In the rows, 128 means zero.
Known rows, with every way that one mark hangs from another:
zupe[sabi[nagiku[mabizan]]]: [127 129 135 131 128 134 112 143 135 123  89  97 141 117 126 123 138 113
 125 155 116]
pake[peduzas[dazo]]: [137 126 145 110 112 118 141 102 141 115 125 226 153 172 134 123 126 120
 119 163 118]
nagiku[sabi[zupe]]: [133 133 118 109 154 128 101 141 128 118 129 112 141 148 112 122 134 121
 128 166 113]
taku[peduzas[dazo mabizan] vebe]: [142 117 139 115 109 124 153 115 165 108  83 227 117 206 158 125 146 108
 140  29  83]
peduzas[dazo mabizan[nagiku[sabi]] taku[vebe[pake]]]: [164 117 133  92 180  59 150  89 137 144 131 183 106 237 162 111 141 116
 137  77  88]
peduzas[dazo mabizan taku[vebe[pake]]]: [149 113 131  69 166  63 163  76 144 144 109 215  92 210 155 114 130 116
 125  69  89]
zupe[sabi[nagiku]]: [123 130 133 114 126 135 118 142 130 120  87 126 140 106 141 127 133 124
 114 152 119]
mabizan[nagiku]: [149 135 131 173 124 116 120 135 115 136 149 112 143 149 150 125 140 138
 145 128 135]
peduzas[dazo mabizan[nagiku[sabi]] taku[vebe]]: [163 114 129 111 163  65 153  91 128 142 131 197  98 243 157 114 139 108
 150  83  80]
nagiku[mabizan sabi[zupe]]: [139 130 122 142 158 125  87 141 136 123 131  54 142 172  81 114 146 100
 146 172 107]
dazo[peduzas]: [131 120 122 152  99 162 144 128 148 104 137 115 152 132 136 116 120 124
 123 146 121]
nagiku[mabizan sabi]: [136 123 132 145 165 135  98 143 138 123 146  31 136 177  80 120 145  89
 149 147 109]
sabi[nagiku[mabizan] zupe]: [147 141 111 154  86  82 109 128 138 138  85 157 142 116 127 113 144 137
 118 201 131]
dazo[peduzas[mabizan[nagiku[sabi]] taku[vebe[pake]]]]: [152 115 123 133 133 138 150 119 152 113 142 117 134 185 158 106 132 121
 129 113  94]
taku[peduzas]: [129 123 137 132 101 149 141 127 151 103 105 165 140 135 141 129 133 122
 139 108 113]
pake[peduzas[dazo mabizan[nagiku] taku[vebe]]]: [157 118 143 108 124  93 155  89 140 125 125 252 128 219 161 115 134 118
 134 129  89]
taku[peduzas[dazo]]: [133 121 139 127 102 126 151 109 151 106 102 202 143 158 142 128 130 116
 138 105 111]
vebe[pake taku[peduzas]]: [133 133 145  55 172 117 147 123 171 111 101 177 157 121 141 120 136 160
 104 116 135]
taku[peduzas[dazo mabizan]]: [134 117 135 150  99 119 158  89 153 108  98 195 131 174 135 127 133 103
 148  90  97]
pake[peduzas[dazo mabizan]]: [138 122 141 134 109 111 148  82 143 117 121 219 142 188 129 122 128 108
 128 147 103]
pake[peduzas]: [133 128 143 116 110 140 132 120 140 112 128 191 150 148 134 124 128 127
 119 166 118]
vebe[pake[peduzas[dazo mabizan[nagiku] taku]]]: [147 128 145  92 154  91 141  86 147 131 129 175 149 171 151 114 131 136
 107 137 122]
vebe[dazo pake taku[peduzas[mabizan]]]: [133 135 151  88 179  93 145  93 162 108  86 233 177 137 148 115 142 149
 111 102 133]

Rows:
[136 127 137 125 155 107 141  86 147 116 119 165 170 139 155 106 127 132
 104 122 131] => vebe[dazo[peduzas[mabizan taku]] pake]
[134 120 130 158 124 119 147  91 131 111 121 192 154 151 148 111 124 116
 132 135 114] => vebe[dazo[peduzas[mabizan taku]]]
[149 132 144  87 150 110 126 130 154 129 115 180 137 188 162 119 148 138
 106  68 115] => taku[vebe[pake[peduzas[dazo mabizan[nagiku]]]]]
[139 132 148  57 178  90 151  92 165 121 112 215 158 159 133 115 133 151
  98 144 127] => vebe[pake[peduzas[dazo mabizan]] taku]
[157 114 126 134 157  62 157  73 119 141 142 173 108 221 143 115 130 104
 156 127  89] => peduzas[dazo mabizan[nagiku[sabi]] taku]
[154 125 146 108 142 113 139 120 171 112  97 186 138 218 167 121 156 119
 130  25  93] => taku[peduzas[dazo mabizan[nagiku[sabi]]] vebe[pake]]
[153 121 140 113 123 115 146 107 140 123 127 214 124 196 160 116 136 124
 134 132  91] => pake[peduzas[mabizan[nagiku] taku[vebe]]]
[156 114 126 142 140  58 164  65 118 146 134 194 105 209 151 115 127 113
 155 120  96] => peduzas[dazo mabizan[nagiku] taku]
[143 123 147  74 131 122 141 118 141 116 118 252 138 170 159 116 129 131
 116 146 104] => pake[peduzas[taku[vebe[dazo]]]]
[143 141 157  93 184  83 136  91 150 117 109 245 189 154 151 111 143 156
 103 144 139] => vebe[dazo pake[peduzas[mabizan[nagiku]]] taku]
[139 131 139 105 152 123 124 129 155 118 107 175 151 164 163 114 143 133
 102  58 120] => taku[vebe[dazo[peduzas[mabizan]] pake]]
[141 122 143  92 113 130 146 135 164 107  88 236 128 190 164 126 144 120
 130  45  97] => taku[peduzas[dazo] vebe]
[141 135 142 119 177  98 145  96 155 112 116 193 190 142 152 105 138 154
 106 130 141] => vebe[dazo[peduzas[mabizan[nagiku]]] pake taku]
[151 138 124 160 142 116 101 144 114 128 149 100 152 164 138 121 145 133
 144 155 124] => mabizan[nagiku[sabi[zupe]]]
[142 130 143  70 152 115 128 128 159 127 109 186 132 181 155 120 144 134
 100  68 113] => taku[vebe[pake[peduzas[dazo mabizan]]]]
[148 136 150  97 167 111 111 133 148 121 114 190 157 189 164 117 154 133
 107  72 117] => taku[vebe[dazo pake[peduzas[mabizan[nagiku[sabi]]]]]]
[141 135 143 114 188 103 139 102 156 107 122 179 193 150 147 105 140 148
 107 134 137] => vebe[dazo[peduzas[mabizan[nagiku[sabi]]]] pake taku]
[149 123 128 178 139  82 138  86 123 135 140 139 129 213 128 123 139  99
 155 109 104] => peduzas[dazo mabizan[nagiku[sabi]]]
[143 115 139 104 121  97 161  73 140 121 122 244 127 193 139 116 122 112
 130 158  93] => pake[peduzas[dazo mabizan taku]]
[134 123 133 142 126 123 143 105 130 109 125 198 162 138 153 112 122 124
 125 146 125] => vebe[dazo[peduzas[taku]]]
[132 132 138 144 147 117 131  91 148 113 118 147 181 135 148 110 132 131
 103 114 138] => vebe[dazo[peduzas[mabizan]] pake]
[151 117 123 149 138  90 152  91 118 142 138 140 101 175 149 117 131 121
 155 123  98] => peduzas[mabizan[nagiku] taku]
[149 131 149 129 135 117 131 122 163 110  87 206 152 188 180 119 159 128
 129  22 105] => taku[peduzas[mabizan[nagiku]] vebe[dazo pake]]
[136 133 147  60 177 107 144 105 164 119 114 188 156 142 132 116 135 155
  98 147 129] => vebe[pake[peduzas[mabizan]] taku]
[143 140 157  87 196  86 130  96 151 113 114 231 192 163 145 111 145 150
 103 149 135] => vebe[dazo pake[peduzas[mabizan[nagiku[sabi]]]] taku]
[137 128 136 118 132 135 127 143 143 114 111 198 144 163 161 118 140 128
 118  76 116] => taku[vebe[dazo[peduzas]]]
[146 134 149  71 177  86 149  94 160 123 119 209 164 166 140 114 137 154
 103 144 130] => vebe[pake[peduzas[dazo mabizan[nagiku]]] taku]
[143 122 133  44 168 105 141 131 141 137 119 172 104 153 162 116 129 144
 109  96 112] => peduzas[taku[vebe[pake]]]
[163 118 133 101 164  54 158  81 135 149 123 203 103 226 170 111 138 124
 135  70  94] => peduzas[dazo mabizan[nagiku] taku[vebe[pake]]]
